In the rows, zero is written as 128.
Known rows, with every step that occurs:
vedo-lapiba-febem-lifik: [ 88  88 137 110 171 158 109 144  77 122 161 158 119 119 140 150  81 168
  63 108 153 122  95 131 143 130 159 177 103 123 146 119 111 102 153 101
  98 115 141 110 112 136 106  96  93  68]
lapiba-febem-lifik: [101 108 143 124 155 158  84 149  88  99 140 165 117 112 143 143  96 160
  76 112 153 108  98 133 145 124 153 166  90 119 140 115 119  98 151  99
  97 125 137 105 121 132 113  87  96  78]
tibedo-tagisom-lifik-nisefe-lapiba-vedo: [ 75  91 134 110 183 163 120 145 104 104 166 177 136 142 165 160  70 159
  47 138 154 135 109 130 118 121 165 190 121 132 147 142 109 127 167 142
 104 141 125  76  91 119 133 107 102  81]
nisefe-lapiba-febem-lifik-tagisom-lumiro: [ 94  79 133 102 170 153  83 150  70  83 171 180  99 109 154 153  68 165
  44 119 147 115 110 125 143 120 198 176 106 124 152  94  74 110 178 107
  98 140 146  81  82 139 109  93  89  67]
vedo-lapiba: [107 110 135 103 149 167  96 132 105 114 162 145 132  97 143 142 124 125
  83 126 141 127  93 132 138 146 141 167 107 128 153 116 142 112 150  83
 107 111 137  95 115 118 111 107  93 110]
nisefe-lapiba-tagisom-lifik-bebef: [104  99 149 107 166 177  97 148 102  97 197 145 132 117 157 149  71 161
  69 120 154 124 115 115 121 121 157 184 113 122 138 107 106 123 173 106
 109 149 138  82  74 146 117 124 103  95]
satev-lifik: [132 137 138 113 125 184  73 134 121 106 139 159 147  72 146 143 147 102
  82 151 132 118  99 129 137 139 128 173  75 124 140 110 131 129 145  81
 110 117 139  85 122 106 115  94  95 119]
satev-lifik-bebef: [123 127 152 107 125 186  76 152 115 111 146 159 154  61 144 147 129 121
  88 147 130 114 115 140 137 138 134 186  74 124 127 106 127 129 150  94
 111 127 138  83 102 113 108 113 102 111]
gifi-tagisom-lumiro: [124 137 152 100 128 164  62 133 130  79 158 169 118  97 136 133 142 110
  99 141 155 102 102 139 145 124 159 169  94 127 168 102 120 135 171  65
  93 141 129  71 105  94 124 114  91 121]
tagisom-lifik-bebef-tibedo-vedo: [ 89 110 172  95 139 182  96 152 115  99 159 173 150  86 145 156  90 168
  69 131 144 106 130 115 127 115 142 184 115 133 121 125 140 132 164 111
 130 121 151  85  87 133 122 138 116  96]
fuvin-lumiro: [115 132 139 127 133 169  52 129 119  92 138 153 134 109 167 119 136 113
 100 136 131 102 105 120 153 151 135 158  92 124 162 102 150 125 155  64
 100 131 142 100 137 109 126  94  97 130]
bebef-tibedo-tagisom-lifik-nisefe: [ 80 120 127  99 160 177 110 140 105  86 157 183 133 106 135 151  97 164
  55 151 140 122 122 129 121 134 157 171 120 132 135 138 121 118 173 119
 110 138 143  81 100 109 137 108 110  92]
bebef-tibedo: [109 127 140 112 134 181  77 125 107  94 142 166 126  76 140 142 136 129
  82 125 141 109  98 120 140 146 133 160 100 130 134 124 146 107 158  86
 109 123 133  91 122 117 132 111 108 105]
febem-lifik-bebef: [113 117 145 119 147 159  80 162  96 103 150 157 128  77 143 142  99 160
  80 119 143 106 119 144 141 123 146 178  91 108 134 113 123 103 155 110
 113 130 142  94 101 134 103 112 106  92]
lifik-vedo-lapiba-nisefe-tibedo-tagisom: [ 72  58 162 103 164 154 143 146  92  92 179 176 119 113 161 159  79 174
  41 152 150 147  84 133 129 138 161 180 119 125 104 144 120 118 149 144
  92 123 127  80  76 132 130 102  71  62]
tagisom-lifik: [112 139 135 110 147 166  73 136 125  89 160 152 139 103 149 135 124 127
  84 143 153 114 105 128 132 117 148 162  99 129 157 111 137 125 154  77
 114 124 143  92 112 123 120 103 103 118]
tibedo-tagisom-lifik-nisefe-lapiba-febem: [ 59  87 127 110 194 165 121 148  88  90 165 180 136 152 156 163  49 171
  48 139 155 137 107 122 111 123 178 187 115 134 144 132 109 122 170 130
  97 143 140  80  92 123 124  95 105  73]
lifik-bebef-lapiba-nisefe-tibedo: [ 88  85 182 103 153 172 108 145  99  94 166 175 130  88 156 175  82 174
  53 136 146 132 100 120 139 132 153 190 102 123 108 132 136 124 169 128
 101 122 129  86  73 139 121 112  97  56]
lapiba-nisefe-tibedo: [103 101 163 102 144 164  95 131 114  69 144 159 125  98 163 155 105 151
  72 131 155 122  85 126 133 130 144 159  92 118 110 137 134 117 159  99
  98 123 123  87 101 132 131  84  83  91]
tibedo-vedo-lapiba-febem-lifik-nisefe: [ 76  72 149 103 173 162 134 153  76 123 144 177 134 131 141 168  51 207
  41 108 147 123 110 135 131 119 164 184 118 133 132 136 117 109 167 131
 110 112 154 108  93 141  95  97  92  61]
reseg-satev: [146 124 133 111 126 183  73 136 113  89 143 156 149  68 153 132 149 102
 109 123 147 118  96 127 140 149 126 149  77 121 138 104 159 106 116  80
 118 116 128  87 138 117 115 105  99 116]
febem-lifik: [121 125 131 127 147 157  78 145 106 100 143 154 121  95 147 136 117 141
  76 125 143 106 109 135 143 126 142 164  93 113 146 117 128 107 150  91
 111 119 138  94 120 127 108  90  98 102]
tibedo-vedo: [115 114 161 116 131 171  92 136 125  98 140 162 142  90 158 140 124 131
  83 126 134 110  98 124 132 133 133 164 103 121 139 121 159 132 145  92
 123 107 136  76 119 118 111 102  93 119]
bebef-lifik: [111 121 142 119 131 174  87 132 103 114 151 163 138  82 146 142 137 133
  72 135 128 114 101 136 141 139 134 175 111 121 156 115 143 106 152  91
 113 129 139  97 112 113 116 107  97  93]
reseg-satev-lifik-vedo-lapiba-nisefe-tibedo: [124  78 154  81 136 183 112 141  98 100 159 177 153  73 163 166 103 149
  50 153 158 151  87 128 141 128 136 184  88 138  88 124 117 110 122 122
 107 103 137 101  86 139 110 110  74  67]
lifik-bebef-tibedo-vedo-lapiba-febem: [ 64  69 183  87 149 183 125 152  80 125 162 178 138  93 134 166  73 186
  63 104 143 119 107 119 134 136 146 193 116 139 114 132 139 116 161 126
 112 112 140 101  91 138 121 137 107  65]
gifi-satev: [125 120 148 100 132 156  90 140  97  92 140 168 149  86 146 121 141 101
 106 129 147 116  92 134 145 137 127 147  89 128 156 112 155 128 146  92
 116 119 116  94 136 109 113 104  92 120]
reseg-satev-lifik-vedo-lapiba-nisefe: [136  90 150  81 133 184 113 145  97 123 163 186 157  68 153 153 125 136
  67 147 159 144  90 135 138 131 131 186  84 149 112 109 123 100 122 109
 101 110 137 102 100 133  99 116  84  81]
febem-lifik-vedo-lapiba-tagisom-lumiro: [113  91 137 103 155 153 110 144  85 114 195 171  88 111 141 133  80 173
  46 132 162 127 104 141 156 124 174 173 116 129 143  99  72 110 169 103
  96 146 154 103  62 137 105 117  71  77]
vedo-lapiba-febem-lifik-nisefe-tibedo-tagisom: [ 53  62 129 108 189 153 143 156  67  97 156 174 115 135 143 168  37 207
  30 124 142 141 105 133 125 136 175 185 115 107 112 153  95 112 167 150
 102 119 138  93  84 131 120  83  80  44]
gifi-tagisom-lifik-nisefe-tibedo-vedo-lapiba: [ 78  94 155  83 164 167 117 137 125  80 169 159 154 136 143 170  71 187
  36 137 154 133 120 128 122  99 160 190 141 126 129 143 117 153 178 120
 124 106 144  76  78 127 108 119  85  84]
nisefe-lapiba: [111 106 133 127 157 170  81 129 107  98 154 150 131 100 162 145 107 117
  76 128 141 127  90 117 130 136 142 175 102 125 149 114 145 113 150  91
 111 123 133  78 112 125 112 106 103 110]
nisefe-tibedo-vedo-lapiba-febem-lifik: [ 68  63 161 108 168 158 124 148  84 104 154 155 124 123 155 167  48 191
  40 108 144 127  98 115 135 119 158 186 114 113 112 144 117 126 148 125
 123  92 146  99  91 149 108  95  81  57]
satev-lifik-vedo-lapiba-nisefe-tibedo: [ 97  80 159  91 149 169 117 135  97 104 165 174 137  90 161 165  91 163
  36 158 150 144  86 133 139 121 147 192 101 137  98 132 105 121 150 121
  94 112 142  99  73 136 113 100  73  67]
vedo-lapiba-febem-tibedo: [ 85  91 156 111 159 167 109 141  81 111 148 161 123 115 143 155  84 169
  67 105 157 119  73 131 131 148 154 165 107 121 138 126 127 118 161  91
  84 105 138 102 112 138 114 101  86  66]

Rows:
[ 94  95 182 119 138 172 106 145  97  94 127 171 134 110 154 160  87 177
  68 107 149 103  84 126 126 134 145 160 101 114 129 133 143 134 156  99
  99 104 137  84 112 135 115  95  85  77]	lapiba-febem-tibedo-vedo
[ 94  76 164  99 143 178 126 129 108  95 180 139 124 115 159 154  87 165
  54 118 137 137  95 108 127 146 143 169 126 110 113 139 124 145 159 109
 124 104 133  81  82 132 120 103  68  89]	nisefe-tibedo-vedo-lapiba-tagisom
[111 122 142 109 138 164  91 143 121  86 158 167 108  95 147 130 128 107
  92 155 140 119 102 132 132 149 165 163  92 117 155 112 122 139 156  88
 104 134 134  69  96  91 135 101  85 121]	tibedo-tagisom-lumiro
[ 89  71 148 105 167 167 142 140  91  95 164 152 120 127 148 168  44 220
  21 109 140 137 116 122 129 130 160 175 133 107 104 154  95 126 175 136
 125 113 150  88  68 148 104  92  66  62]	febem-lifik-nisefe-tibedo-vedo-lapiba-tagisom
[108 115 135  92 157 177 109 131 110 108 202 139 126 123 141 136 103 149
  67 127 156 131 102 120 129 134 153 165 123 129 154 111 107 125 164  80
 108 128 137  98  93 131 117 109  84 104]	vedo-lapiba-tagisom-lifik
[ 84  81 161 118 153 156 114 143  73 114 158 180 121 113 148 153  74 183
  51 118 160 120  69 146 140 136 159 171 113 134 129 123 126 107 158 114
  82 116 143 106  96 142 107 115  83  52]	lifik-vedo-lapiba-febem-tibedo
[ 84  99 132 107 167 154 121 149 103 111 196 170 133 118 148 139  94 150
  51 161 147 135 104 136 130 127 159 183 129 133 149 115 119 122 141 118
 108 124 145  85  88 119 112 119  92  92]	tibedo-tagisom-lifik-vedo-lapiba
[ 97 111 144 112 140 162  92 136 119  68 158 160 106  95 159 141 109 118
  81 158 138 125 100 124 133 146 170 163  95 104 127 130 114 148 157 104
 111 131 135  62  82 101 141  95  75 106]	nisefe-tibedo-tagisom-lumiro
[111  91 119 127 179 168 109 136  82  99 161 159 111 127 149 153  63 188
  41 109 151 128 112 124 130 127 159 173 113 121 138 125  92  99 175 121
 105 145 144  88  87 145 101  93  90  79]	febem-lifik-nisefe-lapiba-tagisom
[ 96 127 148  98 147 179  80 148 109  95 163 167 142  77 137 151 102 157
  78 136 151 106 122 128 137 119 147 176 106 136 132 116 129 115 167 103
 111 136 145  97  93 130 131 134 122  96]	tagisom-lifik-bebef-tibedo
[106 136 125 107 156 165  84 136 119  84 149 164 144 109 147 144 101 156
  68 145 152 118 113 141 131 116 153 164 110 135 148 122 131 117 173  94
 107 135 149  98 105 119 115 103 105 107]	tagisom-lifik-nisefe
[107  83 172 107 144 180 135 134  98 110 172 149 123 115 150 157  89 179
  53 101 146 124  88 113 120 151 139 160 126 110 131 134 121 141 165  97
 107  99 140  80  91 141 106 105  66  86]	febem-tibedo-vedo-lapiba-tagisom
[ 86 110 151 108 163 170 113 161 108 114 191 171 142  99 144 156  95 145
  58 160 136 125 124 121 127 136 159 197 117 122 147 109 127 141 159 124
 114 127 138  72  86 114 121 123 111  82]	tibedo-tagisom-lifik-bebef-lapiba
[ 91 104 145 124 165 163  99 142  86 123 156 176 119 115 143 159  89 162
  48 124 148 114  99 123 147 133 159 182 101 127 147 110 123 110 155 107
 101 115 140 103 115 133 108  94 103  55]	bebef-lapiba-febem-lifik
[116  84 140  87 132 199 118 138 107  98 134 163 177  75 157 174  96 151
  48 142 133 147 111 116 127 138 132 184  98 125  95 142 135 140 131 124
 136  83 147  86  90 129 101 111  81  87]	reseg-satev-lifik-nisefe-tibedo-vedo-lapiba
[ 62  71 166 117 183 168 120 168  83  96 173 173 127 134 156 168  36 185
  52 122 158 123 107 117 102 126 172 194 112 113 130 127 104 131 165 133
  93 127 137  67  77 145 121 114  99  57]	nisefe-lapiba-febem-tibedo-tagisom-lifik-bebef
[ 65  85 144 100 175 152 127 152  90 114 196 176 130 138 145 145  72 166
  54 151 155 131  93 136 129 127 171 187 125 140 140 116 109 118 148 127
  95 132 140  96  93 123 119 109  93  63]	tibedo-tagisom-lifik-vedo-lapiba-febem
[137 105 130  99 127 187  95 140 101 126 160 171 166  61 149 141 135 113
  71 149 145 140  95 136 146 141 129 184  86 141 122 101 130 112 111 104
 115 105 146  98 109 122  97 122  92  93]	reseg-satev-lifik-vedo-lapiba
[ 89  82 158  92 158 166 114 130  99  91 168 152 123 107 159 161  94 161
  59 129 155 139  87 124 131 135 148 171 105 122 114 139 128 116 161 102
  99 110 128  97  88 138 125  91  78  80]	vedo-lapiba-nisefe-tibedo
[ 98  85 187 101 141 168 109 140 117  74 140 163 134 103 173 163  95 163
  63 128 147 123  92 118 127 124 138 164 100 117 104 147 146 134 151 111
 115 105 129  82  93 134 123  86  79  91]	lapiba-nisefe-tibedo-vedo
[110  96 157  92 148 174 114 137  97 126 168 180 140  89 150 159 112 151
  50 154 151 136  88 142 137 124 141 188  98 148 122 118 113 108 148 110
  90 120 141 102  88 127 106 106  81  79]	satev-lifik-vedo-lapiba-nisefe
[119  99 126  96 156 176 106 136  86 110 131 180 166  93 151 151 107 116
  64 147 140 134 104 127 130 126 136 181  90 139 138 118 126 132 158 124
 118 117 130  85 112 111  97 106  99 105]	gifi-satev-lifik-nisefe-lapiba
[112  93 145 109 145 164 116 132  95 111 192 158 117 106 142 132 105 155
  62 126 149 131  86 138 143 147 149 165 121 133 135 112 116 108 155 106
  99 138 136  96  89 129 109 119  80  89]	lifik-vedo-lapiba-tagisom
[109  95 130 119 167 177 107 127  98  91 163 160 123 122 154 147  83 160
  54 116 144 131  97 124 126 141 153 167 113 127 138 124 116 107 177 110
 102 149 137  82  94 130 113 102  93  98]	lifik-nisefe-lapiba-tagisom
[ 97 108 131 104 160 153 100 138 109 112 185 160 137 110 150 137  97 152
  55 151 156 131  98 141 140 113 156 178 123 145 147 107 126 112 150 100
 106 123 154 105  88 132 106 127  98  94]	tagisom-lifik-vedo-lapiba
[ 95  91 154  95 164 177 144 143  98 102 173 158 134 133 148 167  57 220
  28 116 159 129 107 123 109 126 157 166 143 123 132 144 104 141 187 111
 106 113 153  87  69 150 103 106  73  76]	febem-tibedo-vedo-lapiba-tagisom-lifik-nisefe
[ 76  88 163 127 161 169 125 147  85 111 155 186 117 119 143 166  90 160
  47 130 144 120  81 117 122 162 161 180 110 111 139 129 131 138 156 119
  88 109 128  74 110 121 124  92  90  53]	bebef-lapiba-febem-tibedo-tagisom
[ 90  70 172  93 154 180 135 155  78 128 185 162 120  96 130 160  64 210
  44  94 145 121 127 113 134 136 144 190 129 119 113 131  97 113 171 130
 120 121 143  91  75 151 107 132  92  66]	febem-lifik-bebef-tibedo-vedo-lapiba-tagisom
[ 52  84 129 101 193 177 125 140  81  96 163 193 127 143 146 168  47 183
  38 133 152 131 109 109 115 128 174 193 120 142 132 139 108 112 176 138
 102 141 143  82  92 125 138 107 112  63]	bebef-tibedo-tagisom-lifik-nisefe-lapiba-febem
[100  80 153  92 141 190 136 129 105 100 161 154 144 106 152 169  76 178
  27 138 126 143 110 120 124 140 145 184 116 119  97 147  98 152 170 124
 126 108 147  83  69 126 109  96  66  85]	satev-lifik-nisefe-tibedo-vedo-lapiba-tagisom
[ 80 107 156 116 163 162 113 156  99  86 160 172 125 129 148 154  80 167
  62 133 160 115  92 127 116 130 163 163 104 108 141 127 112 139 158 103
  90 118 130  77 105 124 131  85  85  72]	lapiba-febem-tibedo-tagisom-lifik
[ 93 118 150 108 152 167 100 165 114  94 179 161 141  97 146 144 101 141
  83 148 140 120 123 137 118 128 155 178 105 115 142 119 126 136 153 112
 111 137 137  72  94 115 122 115 106 104]	tibedo-tagisom-lifik-bebef
[150 124 145  96 112 197  72 157 112 105 139 163 172  38 145 143 143 104
 101 140 136 123 116 133 138 142 121 180  63 123 119 103 139 119 125  98
 118 116 136  87 114 115 104 122 102 108]	reseg-satev-lifik-bebef
[ 76  67 164  91 162 151 132 145  96  84 187 186  97 111 161 157  73 167
  46 162 157 147  90 138 135 134 182 184 115 131 108 134  96 126 160 132
  88 132 139  84  52 124 133 110  63  68]	lifik-vedo-lapiba-nisefe-tibedo-tagisom-lumiro
